Known rows, with every step that occurs
M D Z: 1.029 -2.091 1.024 0.996 1.806 0.068 -0.793 0.450 -3.030 -0.451 0.430
 0.742 1.816 2.124 -2.658 -0.898 5.545 1.753 2.147 1.117 0.725 0.292
 2.663 -2.217 -4.328 0.797 1.471
G D B P: 0.227 0.373 -0.613 -3.164 1.752 -0.615 -1.902 0.694 -0.682 -1.238 0.565
 0.077 0.735 5.654 -0.961 -2.040 1.231 -0.201 -0.441 -1.694 -3.166 0.144
 0.190 -4.898 -1.100 -1.280 0.868
B P H D Z: 0.490 0.346 1.931 0.911 2.205 -2.522 -1.216 2.184 -2.610 -0.477 0.046
 -0.074 2.775 2.324 -3.312 -0.525 5.536 3.398 3.498 -2.016 -0.675 1.964
 1.383 -0.176 -3.656 1.697 3.096
G D C P N: -0.998 0.575 1.183 -1.369 -1.718 -1.897 -0.764 -4.240 -3.495 -3.686
 0.320 -0.230 -0.990 -0.345 -0.475 0.586 -5.837 2.116 0.021 -2.490
 -4.120 3.649 0.602 -0.513 2.072 -1.700 -1.541
N D B P: -1.301 0.274 -0.472 -2.214 1.638 -0.360 -2.892 1.171 0.154 -1.331 0.003
 0.534 1.007 4.632 -0.658 -2.999 2.701 0.030 -0.263 -0.353 -3.046 0.436
 0.595 -4.739 -1.767 -0.671 2.412
B P H D C: 0.252 0.408 2.136 -2.082 -0.219 -4.715 1.657 -2.005 -3.487 -1.508 1.347
 0.039 2.852 0.368 -1.667 0.680 -2.565 4.264 4.798 -2.296 -1.002 2.081
 -0.720 -0.921 -0.980 1.025 -1.385
D C: 2.438 -1.326 -0.228 -1.410 -0.884 -0.740 -0.545 -3.015 -3.237 -1.619
 1.666 1.860 2.998 0.312 -1.428 -0.061 -3.098 3.120 3.745 -0.010 -0.445
 4.347 0.311 -1.113 -0.963 -0.209 -5.234
B P: -0.997 0.397 -1.710 -2.054 0.818 -1.140 -2.266 0.028 -0.291 -0.875
 -0.271 0.904 2.035 6.475 -0.974 -1.344 -0.883 1.209 2.724 -0.618 -5.153
 1.543 0.332 -2.513 0.128 -0.435 1.000
C D B: 0.929 -0.257 2.252 -2.161 0.917 0.921 -2.997 1.632 -1.743 -1.539 -0.321
 1.350 0.587 0.796 -1.347 -1.797 6.500 1.358 -0.238 -0.922 2.136 -0.858
 -0.560 -3.629 -2.786 -2.823 1.055
N D C P: -0.729 -1.616 -0.600 -0.699 0.139 -0.757 -4.103 -3.535 -1.541 -6.492
 -0.442 0.146 0.345 -1.992 -2.120 -1.318 -4.686 3.476 2.577 0.137 -2.122
 4.394 0.669 -2.219 -0.396 0.203 -0.645
P N D C: -0.573 -1.215 1.067 -1.914 -2.390 -2.149 -1.840 -3.776 -4.279 -1.395
 1.268 0.585 1.379 -2.208 -0.684 -0.612 -2.409 2.629 1.014 -1.865 0.283
 3.180 0.821 -1.865 -0.259 -0.234 -2.214
D G: -0.239 1.261 0.725 -1.992 1.760 0.499 -1.887 -3.356 -3.205 -1.905 -0.046
 0.322 3.126 2.570 -3.084 2.075 1.149 -0.537 3.985 -1.291 -0.879 5.720
 -1.589 -1.887 -1.000 -0.494 -1.780
H P: 1.607 -0.774 1.595 -0.134 1.988 3.885 -3.392 0.133 -1.164 -0.412 -2.204
 1.838 -0.867 5.595 -1.558 -0.689 -0.267 0.416 2.353 0.511 -1.399 5.057
 0.646 -0.924 -0.918 -1.455 1.300
M D C P B: -2.446 -0.077 1.499 -1.414 -2.819 -0.795 -2.936 -5.585 -1.121 -4.393
 1.410 1.382 -1.425 -0.898 -0.400 -1.069 -5.518 3.700 -0.187 0.073
 -1.051 1.541 -1.820 -2.234 -4.599 -0.950 0.993
N P H D: -1.800 2.230 4.162 -2.175 0.694 -4.230 -1.249 2.688 -2.648 -2.030 -1.507
 -0.484 2.239 1.679 -1.979 0.783 0.491 3.771 4.471 -4.470 0.519 0.916
 -2.736 -0.781 -1.079 -0.009 5.018
B P H D M: -0.760 2.734 4.649 -2.807 -1.185 -4.035 1.305 1.421 -2.303 -0.593 -0.671
 0.069 1.969 4.996 -1.517 -1.902 -3.959 1.998 7.355 -4.649 0.728 2.015
 -1.565 -1.778 -0.379 1.519 0.958
Z D B: 1.850 -0.343 0.878 -3.144 0.780 0.619 -3.165 3.619 -2.370 -0.888 0.344
 1.315 1.480 0.767 -1.244 -0.921 4.022 1.179 1.883 0.182 2.771 2.035
 -0.235 -2.421 -2.334 -1.454 -1.280
N P C: 3.651 -0.487 1.334 -2.333 0.816 -2.308 -2.174 2.650 -1.801 -1.270 -2.815
 -0.450 3.736 4.777 -2.021 -0.037 -2.743 -1.155 2.378 0.302 0.502 2.811
 -0.110 -0.689 -2.661 -0.108 -0.531
C D G: -2.195 0.624 1.415 -3.071 1.195 -0.864 -3.273 -4.293 -3.619 -2.228
 -1.056 -0.859 2.602 2.683 -3.524 1.777 3.757 0.405 3.421 -1.860 0.310
 1.615 -1.624 -2.574 -0.597 -0.927 0.641
Z D: -0.352 -1.323 -0.550 -4.436 -1.227 -1.865 -5.484 2.603 -3.737 -0.383
 -0.833 0.328 2.418 0.748 -2.013 0.879 0.370 3.104 5.348 -1.216 2.599
 1.937 -0.316 -0.688 0.642 -0.380 -0.525
M D: -1.460 -1.238 2.521 -2.286 -0.016 -1.506 0.534 0.089 -3.228 -0.621
 -0.381 0.676 0.237 0.601 -0.697 0.302 0.802 1.233 2.596 -0.756 1.276
 -2.106 -0.572 -4.201 -1.619 -1.025 2.458
D Z: 2.679 -1.382 -0.372 1.594 1.624 1.448 -3.411 1.183 -2.407 -0.624 0.383
 1.614 2.831 2.194 -3.074 -1.251 5.137 2.308 2.512 0.224 -0.179 4.222
 2.520 -0.262 -3.580 0.470 -0.703
C P N D B: -0.724 0.449 2.609 -1.102 0.360 0.937 -3.255 1.165 -1.758 -2.634 -0.132
 0.800 -1.133 -1.944 -0.206 -2.410 3.278 0.127 -2.404 -1.567 0.701 2.306
 0.206 -3.617 -2.217 -2.267 2.090
Z D N: 0.727 -0.530 -2.574 -2.510 -1.315 -0.192 -2.780 0.167 -4.543 -3.653
 2.182 1.583 2.629 1.423 -0.430 1.250 -1.002 2.037 4.200 -0.698 1.789
 2.692 -2.692 -0.328 2.009 -1.973 -6.835
G D B: 2.666 -0.193 1.981 -2.962 0.983 0.996 -2.595 2.018 -2.865 -1.271 0.769
 0.847 -0.093 -0.357 -1.287 -1.179 3.296 -0.213 -1.412 -3.561 2.703
 1.507 -0.961 -4.704 -2.429 -2.821 -0.642
C P H: -0.255 1.529 0.901 -0.223 0.877 -1.043 -1.848 2.500 -0.803 -5.614 -1.257
 -0.565 0.718 -1.343 -2.154 -0.266 -2.791 5.981 4.449 -2.099 -2.803
 5.855 -3.888 -0.797 0.555 -0.845 2.401
N D: -2.136 -1.239 1.283 -2.191 -1.192 -0.804 -6.747 1.232 -2.849 -1.115
 -1.259 0.524 0.652 -2.858 -1.436 -1.559 2.249 1.652 1.028 -3.792 2.904
 1.955 -0.502 -3.657 -0.998 -1.057 3.639

Rows
2.689 -2.031 -0.001 -0.355 1.130 0.177 -4.464 0.719 -3.856 -0.777 0.547
 0.057 1.662 1.108 -3.592 -0.763 4.556 1.731 0.805 -2.926 1.662 2.647
 2.019 -2.048 -2.860 0.061 0.026 : G D Z
-1.206 0.433 1.507 -3.681 1.743 -2.828 -1.982 -3.698 -3.393 -1.473
 -1.827 -2.061 3.243 4.023 -3.729 1.921 2.589 -1.316 3.117 -1.142 -0.325
 0.923 -1.073 -2.552 -1.334 -0.147 0.562 : B P C D G
-4.363 0.295 1.301 -2.326 -1.927 -2.387 -4.633 -0.464 -2.755 -0.510
 -0.975 -0.381 -0.292 -0.034 -0.056 -1.565 0.540 0.886 -0.984 -3.919
 -1.434 0.789 0.600 -3.154 0.832 -1.106 4.476 : B P N D
0.602 -1.668 2.677 -3.529 -0.994 -3.677 -3.764 1.208 -3.528 -0.114
 -2.935 -0.956 1.796 0.109 -2.371 0.158 2.834 1.234 2.106 -2.422 3.299
 -2.388 -0.469 -1.769 -1.557 -1.729 2.074 : P C D
0.028 1.681 1.236 -0.849 -0.315 -2.078 0.762 0.432 -4.429 -3.734 2.155
 1.327 2.059 -0.381 -0.314 1.522 -0.363 2.534 3.823 -3.933 1.216 2.264
 -4.435 -0.269 0.825 -2.078 -3.637 : P H D N
-3.939 -0.103 1.835 -1.475 -1.830 -1.521 -5.575 -0.913 -2.904 -2.798
 -1.508 -0.426 -1.288 -3.085 -0.577 -1.251 -0.665 1.542 -0.746 -3.794
 -0.457 2.291 0.310 -2.490 0.770 -1.481 4.317 : C P N D
1.512 -0.375 -1.398 -2.380 -1.090 0.177 -2.138 -1.448 -5.049 -3.987
 2.619 1.126 1.089 0.343 -0.529 0.875 -1.687 0.654 0.871 -4.405 1.685
 2.223 -3.485 -2.706 1.757 -3.355 -6.203 : G D N
2.122 -2.241 0.736 0.079 1.591 -1.252 -4.341 1.019 -2.574 -1.256 -1.799
 -0.647 3.365 4.162 -3.922 -1.438 6.262 1.738 1.579 0.854 1.264 -0.178
 2.736 -0.658 -4.207 0.781 1.709 : N P C D Z
3.162 -0.639 0.882 -2.162 0.770 -2.513 0.116 1.315 -2.713 -2.782 -1.375
 -0.567 3.449 5.052 -1.124 0.432 -3.226 -1.735 1.978 1.080 0.915 1.005
 -1.218 -1.387 -2.171 -0.521 -2.527 : M D N P C
1.434 0.429 2.729 -4.089 -2.369 -1.346 -1.903 -0.102 -3.571 -0.852
 -0.189 0.196 0.969 3.797 -1.819 -2.221 -4.964 0.205 4.587 -5.524 3.033
 2.595 -0.917 -3.714 0.377 -0.200 -2.157 : G D M
2.550 -0.627 3.198 -2.425 1.020 -0.590 -2.048 2.616 -2.168 -0.738 -1.074
 0.327 1.059 0.302 -1.558 -1.360 5.745 -0.126 -0.378 -0.663 3.310 -0.981
 -0.369 -3.207 -3.820 -2.343 0.517 : P C D B
-1.892 1.581 -0.251 -1.576 -2.742 1.235 -4.877 -3.453 -0.895 -4.251
 1.673 2.375 0.885 5.311 0.408 -1.386 -3.638 2.260 -0.954 -0.129 -0.783
 1.926 -3.721 -1.275 -3.647 -2.070 -0.352 : D N P B
2.739 -0.839 3.535 -2.127 1.883 0.639 -2.092 2.255 -1.836 -0.579 -1.737
 0.405 0.082 1.916 -1.614 -1.586 5.605 -0.640 -0.647 0.182 2.838 -0.409
 0.112 -3.012 -3.841 -2.340 1.211 : H P C D B
2.941 -0.588 1.559 -2.671 1.248 -3.223 -0.899 3.137 -1.522 0.479 -1.732
 -0.906 2.136 2.330 -1.343 -1.166 0.347 -2.347 0.458 -0.495 0.115 1.244
 0.659 -2.907 -3.606 -0.118 0.407 : N D B P C
-0.793 1.847 -0.115 -1.204 0.612 -0.940 -1.888 1.836 -1.446 -5.904
 -0.365 -0.675 2.901 4.460 -1.519 -0.560 -1.034 5.562 3.458 -1.255
 -1.833 2.696 -5.234 -1.007 1.164 -1.365 0.922 : C D N P H
-1.171 0.552 -0.009 -4.106 1.152 -1.153 -3.477 -2.351 -4.231 -1.555
 -0.416 -0.838 3.584 2.544 -3.533 2.799 1.285 0.280 5.571 -0.781 0.941
 4.640 -1.267 -1.354 -0.106 0.364 -1.794 : Z D G
-3.079 1.170 2.461 -2.008 1.087 0.289 -3.317 -4.420 -3.838 -1.479 -1.076
 -0.947 0.607 1.717 -2.407 1.319 1.635 -1.569 1.026 -2.218 -0.556 5.061
 -0.557 -2.484 -0.339 -0.426 1.911 : H P N D G
-3.323 1.389 2.088 -2.441 0.246 -0.961 -3.236 -4.134 -4.239 -1.573
 -0.467 -0.901 1.558 0.022 -2.305 1.481 1.799 -1.001 1.266 -3.114 -0.182
 4.544 -1.009 -2.626 -0.267 -0.469 1.225 : P N D G
-1.262 1.912 4.810 -2.070 0.054 -4.608 -0.490 3.045 -3.560 -0.551 -0.989
 -0.020 1.520 -1.835 -1.794 1.368 1.359 3.798 4.803 -5.841 1.759 1.233
 -2.868 -0.665 -1.072 -0.476 4.096 : P H D
-2.223 1.875 1.439 -1.997 -0.770 -1.635 -0.087 -1.087 -1.922 -0.176
 0.087 0.310 -0.261 4.865 0.604 -0.985 0.885 0.441 -1.369 -1.517 -5.139
 -0.246 0.755 -1.652 0.920 -2.233 1.467 : C D B P N
0.174 1.957 -0.310 -1.594 0.615 -0.906 -1.773 2.087 -1.972 -5.846 0.171
 -0.895 2.556 3.851 -1.520 -0.222 -2.553 4.794 2.862 -2.568 -1.577 3.947
 -5.414 -1.570 1.310 -1.341 0.018 : G D N P H
3.032 -0.480 0.795 -2.613 0.647 -3.758 -0.487 2.455 -1.772 0.788 -1.923
 -0.654 2.931 3.716 -1.599 -0.002 -2.159 -1.503 2.624 -0.677 -1.349
 1.960 0.435 -1.340 -2.160 0.019 -0.652 : B P C
0.890 0.181 2.856 -1.885 -0.594 -4.207 1.376 -1.622 -4.157 -1.466 1.325
 0.406 2.800 -1.562 -1.713 1.064 -2.234 4.504 4.899 -2.740 0.713 2.846
 -1.147 -0.538 -1.275 0.645 -1.881 : P H D C
-2.283 0.557 2.009 -1.435 -2.840 -1.398 -3.818 -5.186 -1.369 -4.073
 1.253 1.595 -1.004 -1.300 -0.683 -0.678 -5.228 3.639 0.382 -1.315
 -0.684 2.255 -1.778 -1.134 -4.506 -0.870 1.084 : H D C P B
0.767 1.851 4.261 -1.063 2.177 -1.113 -0.058 3.232 -1.602 -2.649 -0.103
 0.774 0.279 -1.307 -1.421 -0.688 3.517 1.997 1.560 -2.471 1.108 1.926
 -1.810 -2.370 -3.271 -1.337 2.339 : C P H D B
-2.446 2.960 2.970 -2.698 2.459 -3.563 0.317 -2.371 -3.452 -1.671 -0.358
 -1.514 3.003 2.710 -3.276 2.757 1.630 0.562 5.046 -3.559 -1.369 3.444
 -2.709 -1.778 -0.997 0.720 2.011 : B P H D G
-0.870 0.304 0.125 -2.190 2.157 -0.775 0.657 0.597 -0.107 -1.073 0.446
 0.534 0.782 6.372 -0.326 -2.141 1.956 -0.178 0.490 1.192 -3.784 -1.483
 0.581 -4.936 -2.100 -0.591 1.896 : M D B P
-0.451 0.348 3.010 -3.222 -2.437 -1.419 -2.250 -0.477 -2.461 -1.069
 -1.335 0.680 1.560 4.952 -1.825 -2.878 -1.825 1.861 5.693 -2.844 2.396
 0.212 -0.483 -2.582 0.092 -0.120 -0.436 : C D M
